In the rows, zero is written as 128.
Known rows, with every step that occurs:
sedi zoze: [123 148  82 110  98 130 114  90 145  82 144 135 124 116 104 152 142  92
 100 105 121  88 122 169 147 109 154 203 139 124 146  87 122]
pumiv lazot zoli: [161 139 101 109  66  74 147 106 156  62 132 105 159 131  88 169 143  86
 102 148 113 151 119  71 158 125 140 211  91  87 125 105 127]
memi somara: [130 133 130 113  83  18 125  98 146 117 135 149 145 139 116 144 145  88
 125 160 127  92 123  87 143 134 160 180 118 109 142  76 117]
felo zoze zoli gureb kogo vidol: [101 120 156 104 101 148 165  85 101 114 118 153 146 142 119 155 152  86
 124 165 119 196 147 111 140 155 132 161 143 131 140  60 116]
gureb pumiv zoze sedi: [134 148 120 116  85 153 127 139 132 141 121 120 130 134 112 100 144  77
 121  62 112 183 120 151 137 131 144 177 153 113 148 101 141]
zoze zoli gureb: [128 125 120 102  98  74 147 112 129 162 135 145 137 143 132 135 147  66
 112 190 125 204 113  46 146 149 130 182  99 112 140  55 113]
felo zoze: [101 137 120  97  93  64 155  86 130 103 127 132 154 138 102 150 146  80
 118 134 112 116 124  95 138 125 146 152 129 117 149 129 130]
gureb sogin: [117 144 135 107  94  89 120  81 123 101 143 116 155 123 108 150 144  57
 102 131 110 160 135  78 142 130 142 177 110 105 133 113 130]
sogin gureb zoli lazot pumiv: [142 139 122 110  83 102 129 137 161 129 131 109 155 154  78 171 151  92
  90 174 111 117 133  68 152 135 130 165 113 142 111  75  99]
pumiv lazot: [151 131 114 100  64  57 146 104 144 104 138 115 138 155 113 149 144  75
 100 157 112 143 120 127 135 101 150 212 113  94 115 144 138]
divif zoze zoli gureb pumiv lazot: [141 132 124 108  77  75 189  98 117 172 142 127 149 143 104 139 150  59
  94 161 105 213 113 103 133  96 149 198  98  90  96 152 109]
lazot zoli gureb pumiv zoze divif: [107 140 148 111  84 138 140 127 163 163 127 126 158 125 119 122 128  63
 107 134 120 218 136  51 134 142 137 155 109 109 118 101 121]
lazot pumiv: [148 141  89 103  85 108 116 118 171  62 120 121 146 125  82 158 145  99
 109 147 120 133 135 100 152 121 146 165 131 120 172  85 114]
sogin gureb pumiv: [121 146 151 102  92 113 148 100 136 153 137 129 154 143  96 155 138  61
  82 109 103 166 140 140 142 109 147 164 140 108  97 118 127]
lazot zoli gureb kogo vidol memi somara: [120 125 145 121  73 125 116  90 123 134 117 162 149 138  96 191 145  90
 146 166 128 115 143  81 160 167 139 161 109 114 117  52  86]
kogo vidol memi somara: [126 135 142 120  72  83 110  94 128 141 119 169 135 135 103 164 145  91
 147 162 130  88 146 119 148 141 148 175 132 108 130  73 107]
zoli lazot pumiv gureb: [153 126  90  98  68  62 113 149 164 103 111 104 153 158 105 133 143 103
 102 159 124  95 125  67 142 148 136 145 101 123 109  95 113]
zoze divif: [116 142 139 103  88 129 121  98 154 131 132 146 140 119 133 131 137  75
 112 173 121 178 141  46 137 132 139 185 138 101 170  97 141]
gureb zoli lazot pumiv zoze felo: [151 136 127 116  80  94 121 125 143 160 131 123 129 125 110 152 152  87
 111 147 123 174 119 135 131 156 142 150  99 121 130  57 113]
sogin gureb pumiv lazot zoli zoze: [123 134  91 113 100  61 181 112 133 132 138  88 149 146  82 140 142  86
  91 133 103 138 131 104 158 125 143 176 110  97  65 106 117]
lazot zoli gureb kogo vidol memi: [122 133 137 110  72 248 109  91 111 121 108 152 139 130  91 218 143  80
 135 151 120 173 155 115 165 167 125 155 126 113 135  71  96]
memi vidol: [124 141 123 108  85  45 117  95 130  97 139 146 161 150 113 141 148  85
 112 172 128 110 124  67 144 169 156 177 119 120 110  90 116]
zoze zoli lazot pumiv gureb kogo vube: [144 123 136 117  92 205 149 116 109 114 113 121 148 141 116 134 148  98
 127 172 121 185 124  99 138 139 135 167 136 135 131  36 122]
gureb zoli zoze: [122 137 113 109 107 147 169 119 110 157 139 109 134 151 103 155 154  80
  90 154 116 123 131 103 153 155 148 165 113 122 117  97 108]
sedi ludu: [128 143  98  93  88 120 103  86 146  83 120 149 131 143 111 129 135  89
 104 102 131 109 123 148 145 126 156 195 145 112 137  86 135]
zoli lazot pumiv: [146 140  95 110  92  93 100 125 173  99 125 122 137 138  88 167 147 104
 124 184 116 116 131  82 153 132 143 162 129 135 139  87 104]
lazot zoli: [149 148 106 109  82 120 127 102 154  61 123 121 159 114  90 178 142  89
 109 140 119 149 125  56 167 150 140 186 104  97 161  64 121]
felo zoze zoli lazot pumiv gureb: [140 121  91 101  79  36 147 141 143 114 115 108 158 151 101 113 148 104
 111 150 123 120 118  49 141 143 130 143  96 123 112  88 118]
somara memi: [156 151 105 100  86 212  85 135 127 112 131 158 125 140  87 185 149  73
 123 107 120 164 128  36 152 138 155 192 119 102 134  81 128]
divif zoze sedi: [134 160  89 114  78 110 131 101 119 113 116 139 137 109 110 111 158  91
 114 116 108 155 114  93 144 131 136 196 157 100 217  70 132]
kogo vidol memi: [130 145 132 109  70 191 101  98 120 133 109 160 126 128  97 187 142  84
 138 148 124 140 157 150 151 138 134 172 150 104 147  91 118]
vube kogo vidol: [133 144 117 114  96 153 128 112 128  94 136 129 126 119 109 156 151 102
 111 164 130 155 146 195 132 168 148 197 152 119 160  53 114]
sogin gureb zoli zoze: [108 135 121 105 101 102 177 121 113 172 140 102 143 161 102 142 150  75
  71 144 110 116 135 107 150 147 136 164 117 124  94  77 114]
felo zoze divif: [ 88 138 138 102  94  91 151  86 144 132 129 144 155 124 123 125 139  77
 120 160 115 156 137  33 129 125 136 165 137 107 160 123 140]
pumiv zoze sedi: [133 146 106 112  76 107 116 142 139 119 118 118 127 137 123  91 145  84
 123  78 117 162 115 137 136 139 136 184 151 115 168  70 149]

Rows:
[162 141 116 114  75 121 157 102 148  82 133 107 163 129  78 176 142  78
 101 132 109 172 124  84 159 117 148 204  92  84 103 136 119] -> gureb pumiv lazot zoli
[127 134 128 115  69  82 106  95 129 146 129 158 135 135 104 174 144  81
 142 148 128  93 128  99 152 136 151 168 114 105 134  86 107] -> vidol memi somara
[120 125 122 102  87  54 150 133 133 171 132 132 138 146 134 116 141  63
 109 157 127 215 109  79 137 146 130 167  96 120 131  47 117] -> pumiv zoze zoli gureb
[126 140  78 116 110 114 131 119 123 133 124 121 114 137 118 100 152  97
 130 125 112 128 122 101 151 148 137 185 159 110 156  75 136] -> zoli zoze sedi
[112 136 128 111  92  67 127  93 139 111 138 109 174 131 101 161 142  54
  99 165 112 166 128   4 151 160 129 171  69 106 110  92 104] -> lazot zoli gureb sogin
[139 153 108 109  82  73 132  64 114 141 127 158 131  89 120 156 158  83
 107 165 116 179 116 126 132 139 149 169 125  84 198  59 123] -> divif zoze felo
[104 134 119 114 100  88 174 106 146 160 139 109 152 131 105 114 135  80
  96 157 105 177 146  46 145 124 133 181 122  93  87 106 131] -> sogin gureb pumiv lazot zoli zoze divif
[129 142 162 101  72 121 162 119 124 147 139 117 164 160 101 165 150  60
  57 134 110 141 132  92 143 136 128 185 105 119 121  78 122] -> sogin gureb zoli
[135 140  70 113 104 138 140 102 133 104 118 121 127 147  91  90 142 103
 117  73 118 118 117 131 154 129 150 216 146 100  93 104 134] -> gureb pumiv lazot zoli zoze sedi ludu
[115 136 113 116 104 125 168 103 144 147 137 114 144 122 106 124 137  84
 111 167 111 181 142  42 148 131 142 183 118  91 103 124 126] -> gureb pumiv lazot zoli zoze divif
[142 142 154 112  89 147 128 120 128 167 141 127 138 161 112 188 153  74
 105 193 115 127 122  67 150 154 141 183 105 133 108 106 105] -> gureb zoli lazot
[152 134 132 105  77 107 160 102 136 128 142 118 143 151 100 158 143  65
  99 139 105 171 126 147 136  91 160 202 117  91  89 182 127] -> gureb pumiv lazot
[121 140 107 116 101 120 160 132 111 165 130 109 131 154 109 101 157  87
  98 117 106 127 124  89 150 154 125 191 141 118 129  64 131] -> sogin gureb zoli zoze sedi
[146 146  85 114  94  76 132 115 144 115 127 130 139 112  85 145 156 106
 121 176 115 167 120  67 154 122 136 170 130 127 169  52 104] -> divif zoze zoli lazot pumiv
[126 135 128 124  76 112 111 102 121 142 133 155 129 127 100 172 149  96
 144 161 134 102 140 153 144 159 150 180 127 112 135  60  96] -> vube kogo vidol memi somara
[152 137  95 113  99  88 122 125 154 112 131 129 133 127  92 148 152 104
 129 179 120 163 123  66 157 129 136 174 127 129 149  57 111] -> zoze zoli lazot pumiv
[132 133 143 109 108 149 160 107 121 179 139 145 143 137 112 152 144  56
 109 157 116 221 124  80 146 132 147 169 108 107 108 112 103] -> zoze zoli gureb pumiv
[ 98 137 110 107 109 113 143 104 142 157 134 132 128 126 131 113 138  84
 115 179 118 157 144  56 140 140 141 167 144 108 142  94 134] -> zoli zoze divif
[129 130 112 106  81  50 116 122 142 102 129  92 168 143 100 129 145  76
  97 140 115 121 133  44 139 145 133 151  85 118  94 113 116] -> zoli lazot pumiv gureb sogin
[118 116 122  99  88 166 144 115 119 117 130 121 141 138 114 161 147  73
 105 128 119 238 121 108 151 151 134 142 110 138 149  47 105] -> lazot pumiv zoze zoli gureb kogo
[139 143  93 116 103 108 109  69 132 118 146 153 110  98 121 158 149  92
 112 131 123 129 116 170 137 132 152 195 126 102 152  60 128] -> sedi zoze felo
[116 141 106 110  95  93 143 103 125 107 119 133 140 135 110 107 154  90
 134 108 108 124 116  79 140 135 133 183 150 111 174 107 143] -> felo zoze sedi
[120 122 137 107  89 152 148 118 125 104 113 136 141 137 109 144 147  93
 118 146 125 213 150 141 140 153 132 156 143 139 144  31 110] -> lazot pumiv zoze zoli gureb kogo vidol
[137 144  94 109  82 148 105 138 149 115 111 124 129 156  98  90 144 102
 111  70 127 112 114 135 142 143 139 196 143 137 121  67 128] -> gureb zoli lazot pumiv zoze sedi ludu
[143 139  81 125 105 128 160 121 125 124 128 103 131 133  93 111 152  96
 126 113 104 152 121  88 159 141 139 201 134  94 115 106 128] -> gureb pumiv lazot zoli zoze sedi
[140 136  89 118 112  85 137  84 124 134 132 130 122 106 112 155 152  97
 122 167 120 159 123  99 153 170 145 162 107  88 136  44 121] -> lazot zoli zoze felo
[127 140 123 108  67  64 131 161 163 140 126  93 153 157  89 135 141  83
  85 115 115 136 127 132 136 133 132 144 113 148 104  64 113] -> sogin gureb zoli lazot pumiv zoze
[116 135 162 111  91 191 148  87 112 115 121 129 152 142 117 152 141  77
 104 150 110 174 135 144 134 121 137 177 166 129 140  40 136] -> sogin gureb kogo vube
[110 131 128 106  94 140 167 127 127 177 131 114 146 144 130 113 143  79
  89 173 122 150 141  30 137 160 134 162 109 109 118 103 125] -> pumiv gureb zoli zoze divif
[135 142 114 118  73  92 127 164 150 144 119  99 142 153  98  95 150  91
 103  90 110 142 120 109 139 142 119 176 136 138 131  51 128] -> sogin gureb zoli lazot pumiv zoze sedi
[117 129 112 107  93 141 164 136 142 156 125 108 150 139 113 111 144  91
  90 173 122 143 145  26 140 156 132 156 107 115 124  95 116] -> lazot pumiv gureb zoli zoze divif
[121 129 127 112  82  43 141  96 140 112 142  99 175 142 100 155 142  52
  97 170 108 167 124  14 146 144 129 189  60  99  88 118 108] -> pumiv lazot zoli gureb sogin
[134 129 112 109  87  48 131 122 126 113 132  98 164 134 103 114 148  75
 102 138 117 160 127  33 141 143 128 161  82 113 100  90 122] -> zoze zoli lazot pumiv gureb sogin
[132 128 127 107  66 226  96 114 116 125 103 141 131 143  92 198 146  97
 136 145 121 138 158 140 156 156 127 139 140 126 118  86 101] -> zoli lazot pumiv gureb kogo vidol memi
[131 131 108 102  76  58 123 119 140  78 125  91 174 134  96 124 144  72
  89 121 117 130 135  56 138 138 136 152  86 109 115 112 122] -> lazot pumiv gureb sogin
